Each row was made from one walk, in order. Every step used is in the known rows, and no mark comes twice. Write each row's walk.
Known rows
famet, misev: [  6  12   1  -7  13   0   7   0  -3   4 -11   9  -6 -18   7  -7   0  -1
  -6  -9  -1   4 -11   0]
dasul, rotine, famet, misev, pesuf, gimiz: [ 15   5  -4  -1  -7  -4   6   0  -2   5   7  38 -22 -29  -6 -17  30   9
  -4  12  -7   2   2  18]
pesuf, gimiz: [ 9 -3 -6 -1 -8  7 10  3 -2 -3  1 14 -3 -9 -6  4  3 12  3  0 -6 -5 19  2]
famet, misev, dasul, rotine: [ -8  22   5  -2  -3  -1  -1   1  16  -1  11  14 -20 -27  19 -22  20   1
  -5 -13   0  11  -6   3]
misev, pesuf, gimiz: [  8  -7 -10  -3 -12  -4   8  -2  14  -7   8  17  -1  -6  -7  11   6  13
  -3  11  -2   4  18   4]
gimiz, pesuf, misev, pevi: [ 12  -7   1 -21  -4  -3  38  -9  25  -2  15  28   6 -19  -1  -7   8  -1
   1  10  -4   6  -2   6]
pevi, misev, dasul, rotine, famet: [ 10  15  12  21 -15 -12   6   9  14   8  18  30 -29 -30   7 -29  41   1
  -1   3  -2  -6  18   8]
pesuf, misev, pevi: [ 14 -10  -3 -13  -8   3  21   2  20  -5   4  18  -5 -20   3  -4   9   3
   6   4  -2   5 -11  -2]
pesuf, gimiz, pevi: [  6  -9  -9 -16  -6  -8  17   5 -11 -12   7  19  -3 -18  -6   9   5  10
  -1  -5  -7   3  23  15]
pesuf, misev, dasul, rotine: [  0  -1   6  -4 -19  -9  14   2  32  -1  17   9 -24 -19   6 -23  29   7
   7   1  -2   3   8   1]
gimiz, pevi, misev, famet: [ 23  10   1  -2  -9 -24  12  17 -11  -9   9  30 -13 -22  -2  -3  20 -13
  -5   4   4  -1  28   3]
famet, misev, pesuf: [  5   8  -3  -9   8  -9   3  -5  10  -2  -2  12  -3 -14   4   1   3   0
 -12   4   2  13 -11   1]
rotine, dasul: [ -6   8   1  -6  -6 -14  25  -9  -4   2  -3   5  10  -8   0  -8  12   2
   6  -7  -5  -6   4   7]
dasul, rotine, vivat: [ -5   0  -2 -15 -11 -15  11  -5  12   4  12  14  -6 -15  -6 -22  16   2
  16  -8   0   2  -5  18]
vivat, misev, dasul, rotine, famet: [  8  11  18  10 -13  -6   0 -13   6   1  28  16 -14 -24  15 -32  45  -2
  -2   6  -3   2  12  12]
gimiz, pesuf: [ -2   3   5  -8   5  -5  16 -11   5   3  12  10  11   1  -3  -4  -2  -4
  -5   6  -1   2   9   8]
pesuf, gimiz, pevi, misev, dasul, rotine: [  9   8  -2  -7 -23 -24  25  14  21  -9  27  50 -21 -38   5 -12  29  13
   2  -4  -4   4  44  20]
rotine, famet, misev, pesuf, gimiz, pevi: [ 19  -2  -7 -15   2 -14  21   2 -18  -7   4  35 -17 -43  -4   1  27   9
 -17   4  -5  10   8  20]
famet, misev, pevi: [  6  10  -5 -11   8   9   7   1   4  -6  -4  25  -2 -28  17  -6   0  -2
  -7 -10  -2  12 -23   0]
gimiz, pesuf, misev: [ 11  -6   7 -17   1 -12  37  -9  15   8   8  10   0 -10 -11  -9   9   1
   3  12  -3  -1  10   5]
dasul, rotine: [ -6   1   0   0  -8  -2  -9   2   8   3   9  11  -3   5  -2 -13   6  -1
   7   3  -1   1   0  11]
misev, dasul: [-10   8   2   4  -8   2   2  -2  13  -8  10  -6 -10 -13  14  -5  13   4
  -7  -8   1   5   7  -7]
pesuf, misev: [ 14  -8   3 -10  -4  -8  19   0  10   3  -3   2 -12 -10  -7  -6   9   5
   7   5  -2  -1   1  -2]
gimiz, pevi: [ -2  -5  -3 -16   1 -14   8   3  -7  -8   7   6   0  -9  -1   6   4  -2
  -5  -3   1   8   5  13]
misev, pesuf: [ -1  -5  -3  -4  -6 -10  -3  -3  15  -5   7   4   4   3  -3   8   2   2
  -6  12   3   9  -1   2]

Which walk is each row?
[ 10   3   3 -24 -13 -13  19 -18  26  -5  28  39  11 -28   9 -25  22  -1
  17  -1  -3  13  -8  21] -> dasul, rotine, vivat, misev, pevi
[ 15   4  -9 -10   0  -4  13  -2   9  -3  -2  26  -7 -24  -1   5   5  12
  -8   3  -2   8   8   2] -> famet, misev, pesuf, gimiz
[ 13   9  -1   0   9  14   6   2 -14   0  -4  24 -12 -37  14 -12  18  -6
 -11  -4  -5   5 -27   3] -> rotine, famet, misev, pevi
[ 13  -4  -3 -13  -6 -39  17   7  18  -5  12  34   1 -16  -6  10  10   1
  -9  12   5  12  17  15] -> gimiz, pevi, misev, pesuf
[  8  11   0  -1   0  10  -1   4  -6   3   5  36 -15 -33  12 -26  24  -6
  -3  -2  -7   5 -28  16] -> dasul, rotine, famet, misev, pevi
[ 11   0 -11 -26   1 -18  20   1   0 -12   5  32  -7 -34  -1  10   8  10
 -13  -1  -3  18  12  17] -> famet, misev, pesuf, gimiz, pevi
[  6  10   3  -6  -7 -25  22  10  15 -10  15  26 -13 -33  13  -2  19   3
 -10  -8   3   9  25   6] -> gimiz, pevi, misev, dasul
[ -6  19   3 -16  -5 -13  20  -8  19   1  12  18 -24 -47  17 -32  29   3
   4 -24   0  11  -9  11] -> famet, misev, dasul, rotine, vivat
[ 11   6   2   1   8  -5   4  -3  -8   4  -4  14 -13 -24   2  -6  20  -2
 -15   8   0   7 -14   5] -> rotine, famet, misev, pesuf
[  7  10  12 -12  -7 -16  30 -23  19  -7  22   7  -3 -37  17 -19  30   4
   3 -12   2   8  12   3] -> rotine, vivat, misev, dasul
[ 10  -1   5 -21 -13 -31  14 -24  30   0  28  27   9 -16  -3 -19  25   2
  11  12   1  15   5  22] -> dasul, rotine, vivat, misev, pesuf
[ -2   2  10 -11 -14 -14  30  -9  36   3  29  18 -13 -18   2 -27  28   3
   2   7  -3   5  16   8] -> gimiz, pesuf, misev, dasul, rotine
[ -8   9   7  16 -15   2  -5   2   2   1  21   8 -25 -19  10 -26  38  -1
  -3   0  -4  -2   2   8] -> misev, dasul, rotine, famet
[ 22   2   7  -6  -8  -7  29  -4   1  -1  11  12  -9 -13  -9 -14  21 -11
  -1  15   1  -7  19  -6] -> gimiz, pesuf, misev, famet
[ 24  -1  -6 -12  -7 -22  31  13   1  -4   8  42  -6 -28  -7   4  10  12
   1  -1  -5  -1  37  16] -> pesuf, gimiz, pevi, misev
[  6  12   5   4   6  -1  -3   3 -14  13  -1  21 -21 -23   3 -28  26  -4
  -2   0  -4  -2 -14  14] -> dasul, rotine, famet, misev
[ 27  16   4  16 -10 -10   5  13  -4  -1   1  23 -14 -13  -2  -7  17 -12
   1   7   4 -10  23 -12] -> pevi, misev, famet
[  6   7   2   0  -1  -9  -7  -1   1   9   6  25 -18 -19   0 -19  28  -3
  -8  12  -3   7 -16  16] -> dasul, rotine, famet, misev, pesuf
[ 25  -1  -6   2 -13 -17  20   6  23   0   6  40  -4 -17 -10   8   8  16
   0  16  -1   0  33   4] -> pevi, misev, pesuf, gimiz
[  3  14   5  -6 -18 -26  27   1  34   3  21  31 -22 -38   7 -30  33   6
  12 -10   1   2  16  11] -> pevi, misev, dasul, rotine, vivat
[ -3  20   4  -2   7   2  10  -2   8  -4   0   4 -18 -31  22 -11  12   2
 -12 -16   2  10  -5  -7] -> famet, misev, dasul
[ 18  -5  -1 -22 -21 -27  22 -22  28  -3  30  41   4 -25  -8 -15  28  13
  15  10  -3  10  23  25] -> dasul, rotine, vivat, misev, pesuf, gimiz
